What can hang from each mark:
j_702: j_880
j_307: j_702 j_718 j_842
j_880: j_256 j_702
j_425: j_718 j_842
j_256: j_880
j_718: j_307 j_425
j_842: j_307 j_425
j_573: j_702

Each row was made from one small tree. Brackets hold a mark, then the marks that hang from it, in the order of their numbers. Every link used is in the known rows. Write each row's tree.
Known rows:
(j_425 (j_718 (j_307 j_702))): [-1.267  0.977  0.933 -1.177 -1.539 -0.600 -0.616 -1.017  2.328 -0.902
  0.054  0.279  1.428  0.957  1.762  1.861  0.413  0.590 -3.424  0.522
  0.795 -1.948 -1.871  0.120]
(j_842 (j_307 (j_702 (j_880 j_256)) (j_718 j_425))): [-1.121  0.903  1.094  1.648 -1.509 -1.404 -0.628 -1.094 -0.011 -2.507
 -2.788  0.769  0.513  1.136  1.137  0.799  0.647  0.646 -3.672 -0.041
 -1.134 -0.057 -0.552  0.885]
(j_307 j_702 j_718): [-1.255 -0.457  0.497  0.585 -2.208  0.913 -0.783 -1.278 -1.912 -2.360
 -2.670  0.695  0.112  0.811  3.707  0.559 -0.097  0.821 -1.743  0.106
 -0.193 -2.398  0.241  1.745]
(j_842 (j_307 (j_702 (j_880 j_256))) (j_425 j_718)): [-1.042  2.244  1.256  1.247 -1.826 -3.460  0.115 -1.028  1.497 -1.821
 -1.657  0.409  1.082  1.942  0.622  1.314  1.144  0.703 -4.990 -0.222
  0.033 -0.794 -0.976 -0.107]
(j_842 (j_307 (j_702 (j_880 j_256)) j_718) j_425): [-1.784  2.366  1.080  2.350 -1.985 -2.140 -0.510 -1.390  0.166 -2.942
 -2.772  0.742  0.192  1.349  0.664  0.790  0.822  0.795 -4.740 -0.469
 -0.213 -0.816 -0.012  0.754]
(j_573 (j_702 j_880)): [-0.506 -0.827  2.363 -0.224 -0.881 -1.451 -0.700  0.470  0.043  0.753
 -3.871 -0.764 -0.433 -0.726 -1.534 -1.287  0.077 -0.694 -0.017  0.079
 -2.478  1.194  1.468 -0.932]
(j_718 j_307 j_425): [ 0.102  1.672  0.094 -0.993 -0.540 -0.012 -1.042 -0.327  2.319 -1.190
  0.869  0.671  0.415 -0.953 -0.006  1.566  0.434  0.075 -5.164  0.281
  1.323 -0.271 -1.688 -0.814]
(j_842 j_307 j_425): [-1.600  3.068  0.134  1.734  0.093 -2.025  0.558 -1.209  2.646 -1.519
  0.041  0.414  0.002  1.153 -2.116  0.998  0.739  0.241 -3.857 -0.604
  0.968  0.226 -0.955 -0.782]
(j_307 j_702 j_718 j_842): [-2.189  0.488  0.244  1.861 -2.874  3.080 -0.987 -2.572 -2.599 -3.928
 -1.771  1.034 -0.163  0.264  4.266  1.087 -0.392  1.021 -4.242 -0.114
  0.648 -1.925  0.743  1.395]
(j_842 (j_307 (j_702 (j_880 j_256)) j_718)): [-1.790  0.812  1.250  1.931 -1.393 -1.518 -0.657 -1.295 -0.240 -2.430
 -3.279  0.591  0.465  1.408  0.590  0.547  0.512  0.582 -2.274 -0.021
 -1.739 -0.514 -0.370  1.503]
(j_256 j_880): [-1.099 -0.719 -1.053  0.537 -0.921 -0.208  1.264  0.700 -1.060  0.588
 -1.422  0.125  0.492 -0.504 -0.525 -1.015 -0.164 -0.532  1.583  0.151
 -0.876 -0.564  0.942 -0.086]
(j_425 (j_718 (j_307 j_702)) j_842): [ 0.557  2.107  1.698 -1.296 -1.286 -0.156 -0.464 -1.225  2.328 -1.208
  1.153  0.158  1.759  2.337  3.386  2.773  0.461  0.604 -6.040  0.993
  2.530 -2.864 -2.577 -1.045]
(j_880 j_256 j_702): [-0.044 -0.636 -0.794  0.895 -2.312 -1.490  0.809  1.266 -1.383  1.331
 -1.489  0.090  0.168  0.123 -1.092 -0.567  0.074  0.248  2.816 -0.205
 -2.137  2.156  0.745  1.620]
(j_425 (j_718 (j_307 (j_702 (j_880 j_256)))) j_842): [ 1.165  1.759  2.092 -1.069 -1.750 -0.804 -0.837 -0.671  1.434 -0.944
  0.452  0.077  1.881  2.084  3.478  2.334  0.638  0.642 -5.683  1.064
  1.698 -2.269 -1.951 -0.772]
(j_425 j_718): [-0.405  0.385  0.625 -0.731 -0.743  0.364  0.149 -0.184  2.000  0.438
  1.310 -0.058  1.046  0.986  1.250  1.032  0.236  0.558 -1.482  0.136
  1.290 -0.024 -0.811 -0.872]
(j_425 j_718 (j_842 (j_307 j_702))): [ 0.213  2.150  1.596 -0.063 -0.566 -0.865  0.546 -1.447  2.613 -1.178
  0.894  0.113  1.744  3.482  2.607  2.590  0.670  0.670 -5.432  0.670
  2.026 -1.768 -2.589 -1.360]
(j_718 (j_425 (j_842 (j_307 j_702)))): [ 1.750  1.380  0.390 -0.081 -0.115 -0.465  0.300 -0.432  0.912 -1.274
  0.691  0.487  0.570  1.327  2.072  1.622  0.584  0.175 -5.601  0.322
  1.717 -0.367 -1.684 -1.578]
(j_880 j_702): [-1.054  0.029 -0.268  0.036 -1.402 -0.193  1.444  0.298 -0.671  0.886
 -1.216  0.023 -0.166 -0.030 -0.933 -0.203 -0.530 -0.243  1.749 -0.417
 -0.875  0.694 -0.057  1.065]
(j_880 j_256): [ 0.961 -0.693 -0.522  0.865 -0.907 -1.316 -0.602  0.976 -0.716  0.441
 -0.275  0.077  0.326  0.122 -0.149 -0.387  0.600  0.453  1.080  0.204
 -1.236  1.438  0.817  0.540]
(j_702 (j_880 j_256)): [ 1.534 -0.861  1.318  0.423 -1.096 -1.556 -0.990  1.419 -2.408  0.557
 -1.831 -0.282  0.226 -0.776  0.325 -1.169  0.289 -0.018  0.732  0.133
 -2.052  1.335  1.585  0.595]

Which tree is each row?
[-1.852  2.690  0.631  1.041 -1.275 -2.695  0.615 -1.718  2.665 -2.084
 -0.773  0.554  0.945  2.299  0.501  1.885  1.000  0.721 -5.369 -0.294
  1.052 -1.455 -1.757 -0.404]	(j_842 (j_307 j_702) (j_425 j_718))
[-0.365  1.699 -0.013 -0.285 -1.831  0.569 -1.207 -1.622  0.469 -3.150
 -0.203  1.085  0.418 -0.865  2.091  2.099  0.339  0.279 -7.369  0.369
  1.113 -1.593 -1.555 -0.108]	(j_718 (j_307 j_702 j_842) j_425)
[-2.501  1.248  0.610  1.711 -0.844 -0.762 -0.132 -2.028  0.910 -2.700
 -2.372  0.729  0.364  1.786  0.425  1.105  0.365  0.585 -2.628 -0.071
 -0.686 -1.126 -1.140  1.226]	(j_842 (j_307 j_702 j_718))
[ 0.368  1.293  0.626 -0.071 -2.397 -0.237 -1.678 -0.936 -0.693 -2.855
 -1.110  0.945  0.548 -1.265  2.271  1.535  0.484  0.276 -7.032  0.432
  0.086 -0.952 -0.789  0.204]	(j_718 (j_307 (j_702 (j_880 j_256)) j_842) j_425)
[-0.711 -0.722  1.680  0.454 -2.545  0.423 -1.154 -0.745 -3.284 -2.243
 -3.801  0.452  0.117  0.223  4.093 -0.087 -0.184  0.564 -1.689  0.110
 -1.023 -2.153  0.953  1.890]	(j_307 (j_702 j_880) j_718)
[-1.864  1.298  0.467  1.447 -0.963 -0.569 -0.145 -1.792  1.157 -2.767
 -1.919  0.896  0.395  1.550  0.926  1.383  0.502  0.650 -4.027 -0.100
 -0.169 -0.793 -1.369  0.612]	(j_842 (j_307 j_702 (j_718 j_425)))
[ 0.153  0.694  0.971  1.273 -3.457 -0.498 -0.766 -1.004 -3.062 -2.510
 -1.824  0.481  0.540 -0.004  3.868  0.646  0.376  0.728 -5.053 -0.049
 -0.064 -1.223  1.144  0.490]	(j_307 (j_702 (j_880 j_256)) (j_842 (j_425 j_718)))
[-0.163 -0.017  0.971  1.801 -3.824  2.280 -1.679 -1.235 -3.962 -3.661
 -2.342  1.069  0.057 -0.619  5.314  0.643  0.011  1.092 -5.740 -0.060
  0.003 -0.386  1.536  0.943]	(j_307 (j_702 (j_880 j_256)) (j_718 j_425) j_842)
[-0.964  1.927  0.869  0.664 -2.456 -0.895 -1.600 -1.427 -0.955 -2.954
 -1.815  0.674  0.333 -0.818  1.241  1.095  0.336  0.249 -5.327  0.255
 -0.322 -1.968 -0.209  1.053]	(j_718 (j_307 (j_702 (j_880 j_256)) (j_842 j_425)))
[-0.134  2.435  1.136  1.180  0.275  0.566  0.075 -1.377  1.568 -1.577
  0.679  0.255  0.457  2.312  0.854  1.591  0.244  0.389 -4.190  0.273
  1.799 -0.550 -1.308 -0.956]	(j_425 (j_842 (j_307 j_718)))
[ 1.107 -0.066  1.815 -0.009 -2.581  0.864 -1.090 -0.556 -2.963 -2.477
 -2.560  0.647  0.339  0.568  5.656  0.765  0.033  0.676 -5.003  0.309
  0.600 -2.001  0.303  0.476]	(j_307 (j_702 j_880) (j_718 (j_425 j_842)))
[-1.889  3.322  0.578  1.227 -0.440 -1.720  0.629 -1.346  4.021 -1.213
  0.917  0.356  0.731  1.827 -1.219  1.701  0.913  0.643 -4.917 -0.502
  1.839  0.208 -1.520 -1.380]	(j_842 j_307 (j_425 j_718))
[ 0.018 -1.117  2.091  0.215 -1.317 -2.031 -0.998  0.953 -0.309  0.974
 -4.042 -0.731 -0.272 -0.660 -1.584 -1.478  0.381 -0.453  0.513  0.185
 -3.103  1.922  1.888 -0.628]	(j_573 (j_702 (j_880 j_256)))
[-1.751  2.330  0.198  0.459 -1.912 -0.118 -1.148 -2.123  0.195 -3.222
 -0.960  0.806  0.220 -0.440  1.007  1.666  0.197  0.286 -5.721  0.188
  0.679 -2.594 -0.963  0.781]	(j_718 (j_307 j_702 (j_842 j_425)))
[ 0.313 -0.498  0.772  1.331 -2.660 -0.235 -0.934 -0.818 -4.308 -2.366
 -2.845  0.393  0.228 -0.428  3.133 -0.057  0.040  0.292 -2.690  0.211
 -1.756 -0.998  1.293  1.435]	(j_307 (j_702 (j_880 j_256)) j_842)
[-0.795  1.119 -0.234  1.325 -2.296  0.397 -0.128 -1.899 -2.374 -3.102
 -1.186  0.722 -0.143  0.066  3.021  0.944  0.061  0.477 -4.916 -0.222
  0.754 -2.131  0.403  0.497]	(j_307 j_702 (j_842 j_425))
[-0.015  2.022  1.162  1.091 -0.290 -0.076  0.046 -1.620  0.635 -2.170
 -0.550  0.392  0.607  2.628  2.043  1.705  0.317  0.453 -4.488  0.426
  1.231 -1.757 -1.472 -0.290]	(j_425 (j_842 (j_307 j_702 j_718)))
[ 0.515  2.008  2.176 -0.129 -0.753 -1.133  0.340 -1.200  1.959 -1.110
  0.276  0.005  1.746  3.209  2.693  2.270  0.605  0.534 -5.427  0.653
  1.622 -1.636 -2.243 -1.284]	(j_425 j_718 (j_842 (j_307 (j_702 j_880))))
[ 0.180  2.594  1.561  0.051  0.049 -0.159  0.555 -1.207  3.553 -0.573
  2.082 -0.006  1.576  3.205  1.424  2.462  0.595  0.610 -5.098  0.525
  2.607 -0.586 -2.419 -2.031]	(j_425 j_718 (j_842 j_307))
[-0.835  2.463  0.482 -0.312 -1.278 -0.465 -0.217 -0.621  2.680 -0.717
  1.410  0.274  0.608  0.403  0.460  1.489  0.529  0.581 -4.580 -0.206
  2.467 -0.841 -0.844 -1.177]	(j_842 (j_425 (j_718 j_307)))
[-1.323  2.146  1.027  0.417 -2.156 -0.485 -1.382 -1.797 -0.741 -3.095
 -1.737  0.638  0.211 -0.859  1.266  1.231  0.130  0.102 -5.742  0.180
  0.139 -2.438 -0.470  0.883]	(j_718 (j_307 (j_702 j_880) (j_842 j_425)))
[-0.713  0.717  1.260 -0.716 -1.365 -1.705 -1.325 -0.820 -0.450 -1.790
 -2.629  0.316  0.523 -0.445  0.853  0.737  0.184 -0.144 -2.760  0.551
 -1.207 -2.589 -1.003  1.488]	(j_718 (j_307 (j_702 j_880)))
[-0.558  2.066  1.082 -0.465 -1.867 -1.164 -0.446 -0.563  1.342 -1.053
 -0.009  0.250  0.725  0.322  1.396  1.268  0.545  0.505 -4.834 -0.093
  1.665 -1.538 -0.607 -0.630]	(j_842 (j_425 (j_718 (j_307 (j_702 j_880)))))
[-0.626  0.334  1.201  1.335 -3.382  2.911 -1.380 -1.729 -3.619 -3.859
 -2.210  1.046 -0.087 -0.671  5.415  0.828 -0.293  0.855 -6.274 -0.153
  0.626 -1.109  1.144  0.685]	(j_307 (j_702 j_880) (j_718 j_425) j_842)
[-1.584  0.228  1.430  1.734 -3.181  2.616 -1.364 -2.030 -3.969 -3.769
 -2.923  0.783 -0.151 -0.316  4.587  0.461 -0.492  0.763 -4.215 -0.121
 -0.207 -1.699  1.465  1.547]	(j_307 (j_702 j_880) j_718 j_842)
[-0.808  2.157  0.515 -0.378 -1.669 -0.977 -0.265 -0.821  2.000 -1.136
  0.586  0.366  0.710  0.628  1.342  1.575  0.599  0.629 -4.814 -0.099
  2.093 -1.634 -0.982 -0.691]	(j_842 (j_425 (j_718 (j_307 j_702))))
